What can hang from each mark
Q_166: Q_161 Q_256 Q_301
Q_983: Q_161 Q_301
Q_161: Q_166 Q_256 Q_983
Q_256: Q_161 Q_166 Q_301 Q_651 Q_910
Q_651: Q_256
Q_910: Q_256 Q_651
Q_301: Q_166 Q_983

Each row was made from one small tree. Brackets hold a mark, then the marks that hang from it, in the order of their numbers. Every link used is in the known rows. Write each row's tree.
Known rows
{Q_161 {Q_256 Q_651} {Q_983 Q_301}}: -188  233  -33  -4  479  103  -25  8  -38  144  220  35  27  -23  -59  -156  71  18  -46  2  27  58  -29  -153  -153  36  50  -31  -32  -155  19  29  -66  240  -3  -44  33  68  83  13  -76  -130  -2  51  -69  -98  -30
{Q_910 {Q_256 Q_166} Q_651}: 126  -283  253  36  95  -67  -41  53  -151  124  -46  -42  54  -298  -11  26  -88  -135  24  -404  101  -50  7  -273  138  5  34  15  -189  55  -68  69  12  33  130  -41  -131  -46  -4  100  77  -14  -22  -96  -36  -56  -63
{Q_983 {Q_161 {Q_256 Q_166 Q_651 Q_910}}}: -65  51  210  153  81  -232  -26  133  -80  102  -20  81  -25  146  -47  -99  -4  -123  89  40  9  82  -45  -112  -227  8  228  76  -167  -112  -14  161  -149  248  -196  -60  -338  146  11  30  -26  -51  25  -30  -144  -182  -11
{Q_983 Q_161 {Q_301 {Q_166 {Q_256 Q_910}}}}: -53  17  -8  70  104  -86  -2  11  100  103  65  33  15  -171  -99  -64  -53  -51  41  84  -47  137  -1  -90  -68  18  254  79  8  -178  -17  447  -99  225  -22  -100  -121  22  -12  -280  25  -58  -206  -25  20  -61  -129
{Q_651 {Q_256 Q_161 Q_910}}: 78  226  11  4  -13  163  -43  11  -225  -4  -72  75  -2  43  34  -138  156  77  120  -25  -6  -29  12  -31  -31  89  195  96  -161  2  50  145  -89  88  -125  16  -64  26  -4  -85  11  -91  74  145  -23  -122  76
{Q_983 Q_161 {Q_301 Q_166}}: -115  87  -44  -15  187  -16  54  73  48  192  80  47  49  -126  -47  -18  -52  -179  -10  -25  25  1  -73  -33  -64  67  131  -8  87  -92  27  230  -48  40  111  -64  -121  -4  24  -259  6  -55  -286  34  75  -9  -57
{Q_910 {Q_256 {Q_161 Q_983}}}: 153  56  20  -100  134  31  -85  55  -219  178  58  4  64  -198  12  -71  124  -6  44  -220  25  41  -41  -301  36  -63  263  18  -129  62  21  -62  -48  -7  -3  -67  219  -30  7  -161  0  -221  78  65  8  -8  58
{Q_910 Q_651}: 40  -107  86  23  122  -50  21  -90  -141  -22  27  -11  26  -59  -55  17  -60  -33  19  -83  22  -14  76  -141  81  39  -65  21  -32  57  -41  -4  13  -19  101  12  -115  39  -32  -4  27  66  -22  -113  19  -82  -81
{Q_256 Q_161 Q_166}: 95  -22  150  17  -9  -54  -31  117  -118  148  -93  -7  21  13  50  22  105  -140  41  -124  23  -56  -70  -40  -37  26  208  53  -139  59  -24  -33  -28  -12  -71  -46  -87  -24  -66  1  40  -70  -1  210  -53  -32  9
{Q_161 Q_983}: 15  -33  -3  -27  164  36  6  -8  -11  58  40  58  46  -35  -21  4  70  135  -7  -12  29  74  15  -115  -37  6  29  54  -29  -9  -1  -144  -18  41  -75  -27  97  8  -1  -144  -56  -124  33  57  -30  18  0
{Q_256 {Q_161 Q_166 Q_983} Q_651}: 64  30  -96  -122  191  -28  -45  -19  -249  -27  116  124  134  -8  3  -57  204  118  1  -79  25  65  -20  -306  -121  16  230  28  11  70  58  -8  -31  201  -78  -5  99  78  -51  -311  -29  -172  89  228  -93  -6  70
{Q_301 {Q_166 {Q_161 Q_256}} Q_983}: -77  95  -31  -94  38  9  53  -12  18  -85  63  75  -83  -14  -70  40  -85  -17  -16  87  -15  134  -49  -6  -218  -4  163  49  -49  94  2  169  22  142  3  90  207  146  8  123  -84  28  25  131  59  -50  -15
{Q_166 {Q_256 Q_161 Q_651 Q_910} Q_301}: 48  -15  -6  135  34  -159  -99  -57  -241  -208  -38  -77  -34  70  -70  -161  104  138  121  84  -81  95  26  -261  -23  28  349  -20  -105  7  -74  246  -38  232  -111  66  168  122  -26  25  45  10  166  32  -71  -61  4
{Q_301 Q_983}: 9  22  -99  -64  -52  -37  0  -45  -17  -58  25  40  -9  93  -6  57  25  94  -48  116  4  144  -3  -6  -23  62  -17  11  0  95  -11  -64  -6  -38  70  -6  26  50  10  -45  -28  -21  -56  64  43  -101  1
{Q_301 {Q_983 Q_161}}: -27  93  -97  -23  28  -225  10  30  -88  20  55  74  31  34  -36  79  -49  -70  -29  189  -7  155  -28  -7  -135  107  138  9  33  72  -5  -24  -45  -61  78  -81  -55  72  38  -311  -68  -126  -152  7  64  -137  14
{Q_651 Q_256}: -41  201  4  -3  100  66  0  12  -106  -36  -34  44  12  -86  17  -50  -27  130  25  -42  53  -69  9  -46  -10  73  27  37  -56  43  41  106  6  57  -45  45  -5  -17  61  6  -13  -64  -20  42  4  -13  52
{Q_651 {Q_256 {Q_166 Q_161} Q_301}}: -19  159  90  60  55  -5  3  180  -227  -66  -67  34  32  -231  -66  -67  -5  -47  10  -296  59  -185  -37  103  -195  74  156  10  -151  16  -7  216  38  232  -67  74  -96  -19  -6  170  -45  -18  105  64  -80  24  66
{Q_983 {Q_161 Q_166} Q_301}: -75  62  -36  -5  82  -183  46  165  4  127  138  85  95  -180  -46  50  -56  -199  -59  -21  64  -44  -84  -150  -74  93  75  -20  113  -146  78  252  -66  168  144  -172  -154  -40  5  -434  -14  -122  -246  17  -23  -50  -11
{Q_166 Q_161 {Q_256 Q_910} Q_301}: 20  -101  24  186  -98  -135  -13  49  -62  -219  -67  -85  -67  -90  -142  -43  -62  60  36  67  -50  52  26  -97  -39  26  211  26  -40  -90  -74  298  30  178  -134  56  255  98  3  75  7  106  237  -73  -77  -47  -12
{Q_983 {Q_161 {Q_166 Q_256}} Q_301}: -66  14  3  54  170  -239  2  133  34  59  154  27  79  -320  -89  44  -141  -101  -62  36  19  4  -85  -262  -106  52  234  35  78  -117  34  420  -52  265  149  -191  -86  -3  13  -412  2  -137  -251  -13  -21  -53  -78
{Q_166 Q_161 {Q_256 Q_651}}: -39  103  -25  23  146  -11  -46  -22  -170  -211  102  -31  -13  -46  -98  -53  -56  55  -9  35  -68  2  4  31  -149  -18  168  -52  55  38  -52  208  55  207  -8  98  0  126  82  27  16  63  177  7  -95  9  -7
{Q_651 {Q_256 Q_910}}: 3  107  29  51  -12  159  -8  6  -74  -64  -106  91  -6  7  3  -98  72  183  58  -2  19  -7  68  1  -2  92  31  100  -109  -74  21  169  -64  112  -158  42  -100  13  32  -12  -6  -17  44  5  -41  -91  46
{Q_166 Q_161 Q_256}: -1  25  14  35  26  -41  -11  40  -78  -146  46  -66  -41  -150  -94  17  -113  -8  -16  36  -37  18  -8  25  -98  -16  162  23  8  21  -48  211  49  121  -6  21  87  84  35  28  2  60  107  -1  -49  18  -42
{Q_256 Q_301}: 4  28  -66  36  29  -84  -22  -4  -80  -82  88  -25  41  -99  -47  -85  45  59  4  -68  -24  -9  10  53  -61  -31  34  -71  -22  -5  -21  43  3  117  66  24  33  -33  -56  91  -52  0  27  -118  6  31  9
{Q_161 {Q_166 Q_301} {Q_256 Q_651} Q_983}: -77  -78  43  30  323  -241  2  13  -68  -105  37  72  32  -113  -71  -68  -21  226  -9  -39  80  90  -6  -589  -134  4  157  9  -59  -21  25  139  17  349  -81  -2  341  120  -25  28  -77  -168  116  49  -135  -23  58
{Q_166 {Q_256 {Q_161 {Q_983 Q_301}} Q_910}}: 60  124  -31  60  158  101  -77  30  -89  142  94  16  26  -114  -59  -117  194  60  31  56  -48  147  -2  -134  -29  25  268  96  -86  -193  -23  135  -122  213  -73  -134  68  5  -52  -303  26  -148  27  116  -43  -133  -69

Which tree is each row?
-55  16  164  37  342  -38  -33  64  -57  121  16  55  -12  16  -4  -61  53  55  4  -100  44  94  -25  -248  -179  -14  161  84  -183  -13  -39  -68  -50  210  -168  -29  -32  118  20  186  -63  -150  122  119  -138  -50  -13 : {Q_161 {Q_256 Q_166 Q_651} Q_983}
89  -220  115  137  57  -134  -32  -156  -115  -137  12  -24  -8  -94  -98  -12  -52  93  64  25  -55  127  129  -157  58  -10  80  111  -100  -48  -91  227  -34  187  10  -13  -137  55  -49  -16  45  91  36  -147  -34  -126  -150 : {Q_166 {Q_256 {Q_910 Q_651}}}
-47  83  22  49  180  -241  -62  23  -149  -95  83  12  4  22  -42  -89  10  11  -4  -34  2  148  -44  -20  -234  10  149  -43  -145  104  -67  27  -39  261  50  33  -75  117  -40  305  -91  -65  27  27  -68  -110  0 : {Q_161 {Q_256 Q_166 {Q_301 Q_983} Q_651}}
-162  212  30  62  292  -204  -22  19  -134  32  154  35  -16  46  -45  -98  -88  -72  28  110  -10  4  -56  -117  -244  19  205  -24  -33  9  25  124  -89  176  0  -27  -125  165  100  -16  -61  -101  -82  -75  -38  -74  2 : {Q_983 {Q_161 {Q_256 Q_651}}}
-96  27  163  45  215  -107  -28  66  -40  54  0  1  -38  56  8  -69  -35  -61  29  -81  30  -5  -50  -106  -147  -18  131  20  -149  10  -36  70  -37  155  -100  2  -153  92  25  271  -1  -31  40  79  -136  -44  -19 : {Q_161 {Q_256 Q_166 Q_651}}
38  -72  0  8  -61  -180  -33  60  -81  -17  -13  20  37  -42  -29  14  66  8  -40  -65  21  130  -33  103  -108  52  81  -18  -117  101  -55  -37  -2  107  30  -6  -48  -12  -89  100  -44  -43  -1  38  -22  -71  9 : {Q_256 Q_166 {Q_301 Q_983}}
84  -197  185  49  78  -69  -21  251  -106  105  -141  -55  32  -282  -96  7  -26  -56  -30  -343  121  -21  -61  -362  -29  2  196  -48  -118  -24  -61  -10  64  97  -119  -10  330  -5  37  97  5  -74  231  21  -96  40  64 : {Q_910 {Q_256 {Q_166 {Q_161 Q_983} Q_301}}}
-13  103  -35  16  53  71  -6  -66  -79  -136  -44  113  34  -159  -49  -177  97  255  99  -157  -24  16  67  -20  -44  26  79  88  -116  -2  11  323  -25  277  -97  124  39  -33  -74  95  -48  -29  6  -43  9  17  25 : {Q_651 {Q_256 {Q_301 Q_166} Q_910}}
40  114  -8  12  153  -80  -96  -74  -262  -96  113  -60  2  -4  -19  -81  65  97  53  28  -67  20  -23  -125  -72  -1  295  -25  -50  119  -41  165  -19  124  17  54  -10  83  11  -26  30  -48  40  101  -47  15  -20 : {Q_166 {Q_256 Q_161 Q_651}}
109  122  160  63  -25  40  -47  130  -198  78  -192  79  0  3  72  -80  190  -7  111  -131  48  -52  -13  -29  -25  102  242  148  -245  9  18  140  -81  120  -195  -4  -204  -15  -41  -35  30  -90  56  222  -84  -126  63 : {Q_651 {Q_256 Q_161 Q_166 Q_910}}
-25  -55  -8  38  138  -74  46  84  -84  -67  -57  2  21  -70  -122  15  -10  72  -23  -62  36  -6  1  -172  -99  53  119  -31  17  -45  -33  -50  80  60  -110  46  386  65  20  -45  -62  -16  236  16  -54  12  49 : {Q_166 {Q_161 Q_983} Q_301}
-34  124  -114  -97  324  116  -41  47  -220  103  196  109  158  -81  -28  -90  235  35  -40  -95  42  38  -57  -271  -73  66  184  -43  72  -78  77  52  -56  213  19  -86  58  21  -18  -401  -23  -202  -15  212  -85  -55  43 : {Q_256 {Q_161 Q_166 {Q_983 Q_301}} Q_651}
108  -385  312  103  111  -239  -19  52  -187  58  -140  -117  19  -290  -55  10  -151  -93  42  -400  135  -76  15  -494  185  38  80  -49  -196  77  -92  99  58  32  75  -6  111  -20  -16  246  96  -1  31  -132  -19  -43  -33 : {Q_910 {Q_256 {Q_166 Q_301}} Q_651}
-119  256  -59  77  206  -91  -36  28  -253  -225  200  -32  -9  -48  -122  -158  -17  -29  20  -54  -47  -71  -16  90  -261  -37  142  -128  -22  2  -4  159  19  356  60  134  41  125  22  342  -114  72  191  -94  -75  -7  24 : {Q_166 {Q_161 {Q_256 Q_301 Q_651}}}
97  -36  0  -63  223  -80  -39  -74  -127  53  36  47  21  -202  -30  -34  64  172  44  -56  -41  158  -7  -299  -57  -67  358  136  -94  116  -41  103  -2  132  -62  -10  230  47  -81  -218  -7  -215  -13  199  32  69  -65 : {Q_301 {Q_166 {Q_256 {Q_161 Q_983}}}}
1  238  -43  87  -9  43  -34  18  -136  -142  -22  61  31  -107  -40  -180  85  183  76  -97  -2  -7  79  55  -60  37  57  37  -140  -72  16  204  -54  220  -35  62  -36  -20  -30  85  -60  -25  64  -91  -33  -51  48 : {Q_651 {Q_256 Q_301 Q_910}}
-29  213  -117  -10  210  245  -72  10  -206  130  130  68  89  114  -24  -200  318  -9  30  22  -37  78  6  -62  -36  81  142  -28  -14  -181  25  -19  -136  164  -118  -54  -26  44  -7  -284  3  -98  128  146  -84  -162  21 : {Q_256 {Q_161 {Q_983 Q_301}} Q_651 Q_910}
-81  144  -52  10  123  -278  11  36  -25  63  125  61  -47  -2  -50  39  -131  -55  -11  230  -10  154  -85  -91  -242  63  184  49  -76  63  16  69  -85  74  72  -87  6  138  62  -69  -96  -123  -159  4  44  -176  -17 : {Q_301 {Q_983 {Q_161 Q_256}}}
58  96  -71  9  21  112  -80  -39  -237  -58  37  58  15  200  4  -152  217  34  105  50  -76  44  38  19  -20  21  162  -26  -49  -14  7  16  -80  66  -112  38  -66  94  -23  -56  11  0  173  92  -67  -100  47 : {Q_256 Q_161 Q_651 Q_910}
-8  11  -72  -58  139  46  28  48  -122  -100  71  60  69  -232  -129  -70  88  88  -8  -185  -35  46  13  -39  -174  -47  125  -8  30  -11  -16  69  58  234  -52  110  266  21  -83  9  -100  -58  140  14  -11  107  17 : {Q_256 {Q_301 {Q_166 {Q_161 Q_983}}}}
-106  10  -64  -49  487  62  -29  -95  6  37  173  41  57  -191  -87  -116  40  192  -36  -15  -5  160  19  -199  -62  -6  136  -22  45  -44  -72  194  -1  264  -23  22  72  57  19  -123  -1  -97  -73  99  -31  42  -101 : {Q_161 {Q_983 {Q_301 {Q_166 {Q_256 Q_651}}}}}
45  105  -167  -73  71  -47  -120  -34  -243  -167  173  -22  76  -125  -33  -136  54  124  -20  -154  -12  114  -5  -48  -48  -1  61  -182  -14  114  -44  36  3  154  162  81  137  14  32  119  -71  -90  39  -149  26  -50  52 : {Q_910 {Q_256 {Q_301 Q_983} Q_651}}
67  191  -201  -10  -23  -5  -111  -82  -357  -151  117  54  58  191  -31  -158  287  119  57  68  -106  182  24  97  -119  66  159  -84  -80  48  -13  11  -80  149  21  84  -20  84  -89  -56  -69  -35  120  22  -9  -178  65 : {Q_256 Q_161 {Q_301 Q_983} Q_651 Q_910}
51  -155  60  -8  -105  -138  -23  166  -118  -31  -149  -77  -17  -196  -62  65  -91  -103  -36  -199  100  50  -83  -211  -12  65  138  -68  -118  67  -75  68  70  23  11  28  300  21  29  157  21  0  141  55  -21  -88  73 : {Q_910 {Q_256 {Q_166 Q_161 {Q_301 Q_983}}}}
14  -187  41  125  52  -539  13  83  -36  -133  3  -15  44  -272  -117  71  -216  35  8  59  35  24  -34  -486  -102  26  302  18  9  25  -16  388  19  241  40  -94  150  66  -31  -263  -13  -125  -114  -58  -40  20  -24 : {Q_983 {Q_161 {Q_166 Q_256 Q_301}}}
-67  43  56  96  241  -163  45  114  -53  -25  -17  -33  -56  -92  -137  -44  -64  15  -13  5  37  -10  -35  -312  -182  15  188  13  -64  -56  2  36  30  192  -105  18  400  111  39  127  -100  -56  217  3  -66  -21  24 : {Q_166 {Q_161 Q_256 Q_983} Q_301}
133  -245  267  -14  179  40  -18  109  -249  134  -40  8  82  -354  -91  40  -29  -147  -12  -421  101  -19  12  -281  -9  7  105  51  -151  9  -57  -33  35  104  -24  -27  10  14  20  -12  14  -82  150  -39  -77  -81  -29 : {Q_910 {Q_256 {Q_166 {Q_161 Q_983}}} Q_651}
13  77  159  5  222  128  36  166  -186  53  -137  107  40  -171  -26  5  40  24  -19  -191  109  -58  -24  -56  -184  123  154  127  -131  -10  -10  3  32  159  -215  4  -14  17  59  -51  -53  -129  136  224  -137  -25  66 : {Q_651 {Q_256 {Q_166 {Q_161 Q_983}}}}
-36  0  -101  13  -74  -88  24  63  -119  -167  -85  -19  -45  36  -99  62  -67  42  -53  99  20  70  -30  -39  -69  119  60  -85  43  62  -37  21  87  16  3  76  280  109  19  57  -36  67  113  44  14  -64  64 : {Q_166 Q_161 {Q_301 Q_983}}
-58  69  113  55  120  -379  14  137  -4  179  3  63  -33  40  -20  96  -109  -164  -11  127  42  149  -112  -128  -249  87  250  91  -161  71  -17  41  -93  104  -29  -127  -155  114  29  -27  -61  -165  -158  76  -21  -176  -35 : {Q_301 {Q_983 {Q_161 {Q_256 Q_166}}}}
-39  17  -89  -100  60  -199  47  -33  -10  42  39  107  20  9  -43  92  -45  15  -15  139  -9  192  -31  -54  -130  53  142  47  26  136  -15  103  -28  -11  73  -25  -2  95  6  -268  -59  -103  -217  73  107  -62  -9 : {Q_301 Q_166 {Q_983 Q_161}}
129  -138  2  51  -177  -167  -25  77  -108  -101  -85  42  28  -22  -28  -31  128  25  79  -31  13  8  -11  -337  17  31  252  32  -65  -46  53  194  -26  191  -64  -33  201  30  -143  -188  20  -33  124  92  -61  -78  65 : {Q_256 {Q_161 {Q_166 Q_301}} Q_910}
31  67  -97  116  10  -19  -90  -16  -243  -330  114  -48  12  -88  -168  -182  59  93  46  17  -130  60  48  113  -173  -37  180  -81  -4  -73  -63  315  -8  361  -59  123  -2  120  -28  110  -31  115  280  -133  -106  -25  -26 : {Q_166 Q_161 {Q_256 Q_301 Q_651 Q_910}}
103  -119  -37  113  40  -264  -66  -179  -205  -249  101  -8  32  -185  -151  -49  -5  186  34  84  -84  283  118  -111  -27  36  100  35  -109  80  -113  220  -25  259  148  20  -1  84  -115  16  -46  50  48  -203  16  -212  -137 : {Q_166 {Q_256 {Q_301 Q_983} {Q_910 Q_651}}}
56  14  -111  -90  13  -230  -40  17  -108  -5  131  45  73  -278  -69  -39  -75  22  7  -163  -3  141  -48  -144  -92  -14  216  -78  -41  110  -29  158  -29  112  221  7  149  3  -20  -118  -71  -185  -165  -108  133  -24  24 : {Q_910 {Q_256 {Q_301 Q_166 {Q_983 Q_161}}}}
23  -30  133  -15  27  122  -63  141  -173  26  -26  -36  27  -127  -12  -26  19  -146  -1  -304  58  -79  -61  -50  -54  5  131  -104  -73  0  -47  102  43  98  -51  67  -88  21  96  187  37  10  168  23  -133  10  81 : {Q_910 {Q_256 {Q_166 Q_161} Q_651}}
-67  162  -65  -16  224  251  35  114  -41  114  120  24  58  -117  -99  -22  84  -79  -88  -46  25  -10  -45  43  -108  80  21  -32  82  -168  21  -10  1  95  -3  -48  86  13  58  -200  -21  -35  77  63  -36  -51  7 : {Q_166 {Q_161 {Q_983 Q_301}}}
1  -72  -16  -36  211  29  22  -10  -22  -66  32  50  15  -238  -119  13  -49  138  -9  -36  -29  137  13  -156  -153  -62  237  102  -8  57  -59  204  61  194  -112  37  278  84  0  -75  -46  -70  88  99  -22  84  -63 : {Q_301 {Q_166 {Q_161 Q_983} Q_256}}
164  -28  -109  -20  -39  -43  -57  53  -180  -44  78  143  143  -100  -50  -116  284  133  60  -108  -15  120  10  -202  -96  -39  234  81  -78  -83  62  84  -74  361  -82  -60  171  -30  -193  -323  -82  -184  160  80  -88  -63  58 : {Q_256 {Q_161 Q_166 Q_983} Q_301 Q_910}
107  -107  -40  105  -163  -206  -62  2  -1  -266  65  43  77  -247  -93  -76  44  178  42  -62  -48  117  46  -182  -66  -80  185  67  -30  -54  -14  405  -33  413  7  -44  44  -3  -154  -33  -35  -14  67  -103  -106  -7  -46 : {Q_161 {Q_166 {Q_256 Q_301 Q_910}}}
48  -180  325  166  66  -150  -2  5  -67  83  -70  21  -42  -42  -60  -20  -32  -102  85  -98  30  71  47  -219  -36  -5  68  145  -254  -67  -58  149  -92  222  -102  -47  -244  74  -85  223  27  48  90  -56  -95  -210  -119 : {Q_161 {Q_256 Q_166 {Q_910 Q_651}}}
97  154  -181  -60  1  -144  -67  -29  -278  -56  122  14  50  -5  -29  -53  142  22  15  20  -62  99  -32  35  -87  53  229  -66  -68  120  -3  -64  -14  43  176  5  111  23  -91  -53  -75  -99  15  65  59  -99  37 : {Q_256 Q_161 {Q_301 Q_983}}
32  -167  -48  119  -67  -227  -35  -66  -1  -192  -68  -39  -62  2  -96  -4  -23  222  27  221  -54  264  50  -218  4  53  138  20  -81  0  -99  188  -14  130  -78  5  289  90  -36  33  0  31  58  -22  -5  -121  -40 : {Q_166 {Q_256 Q_910} {Q_301 Q_983}}
-6  35  23  14  216  17  -24  116  -274  -66  37  36  108  -94  -115  -96  163  6  -35  -250  12  2  -17  26  -235  21  154  -61  -22  -19  -56  -78  29  269  -141  71  -16  60  -18  65  -76  -81  277  43  -163  6  48 : {Q_256 {Q_166 {Q_161 Q_983}} Q_301 Q_651}
47  120  -31  5  319  7  -56  17  -135  180  172  -23  44  -216  -51  -86  85  23  -20  25  -20  53  -54  -213  -37  23  299  44  -46  -49  -24  78  -55  171  30  -141  138  -15  0  -282  14  -170  -29  174  -6  -46  -77 : {Q_166 {Q_256 {Q_161 {Q_983 Q_301}}}}
73  -99  52  114  -5  -69  -16  -101  -178  -139  39  8  56  -63  -125  -107  52  36  72  -107  -37  39  119  -51  11  4  -32  -23  -100  -70  -46  114  -36  167  106  35  -101  11  -122  87  -27  110  106  -232  -8  -123  -72 : {Q_256 Q_301 {Q_910 Q_651}}
-35  -46  -17  -42  248  -22  -39  -148  -25  -150  46  -2  1  -79  -43  -60  -54  184  29  -9  -47  113  32  -141  -38  -54  174  3  13  98  -76  280  36  200  -25  125  26  92  6  75  20  1  -20  48  -21  96  -83 : {Q_301 {Q_166 {Q_256 Q_651}}}
-1  78  -15  104  143  -78  -24  15  -24  9  106  61  2  -64  -85  -181  123  138  49  -27  -32  140  22  -102  -176  -86  118  68  -180  -143  -7  49  -107  328  -146  -43  194  28  -96  99  -139  -95  168  -106  -67  -109  -28 : {Q_161 {Q_256 Q_301 Q_910} Q_983}
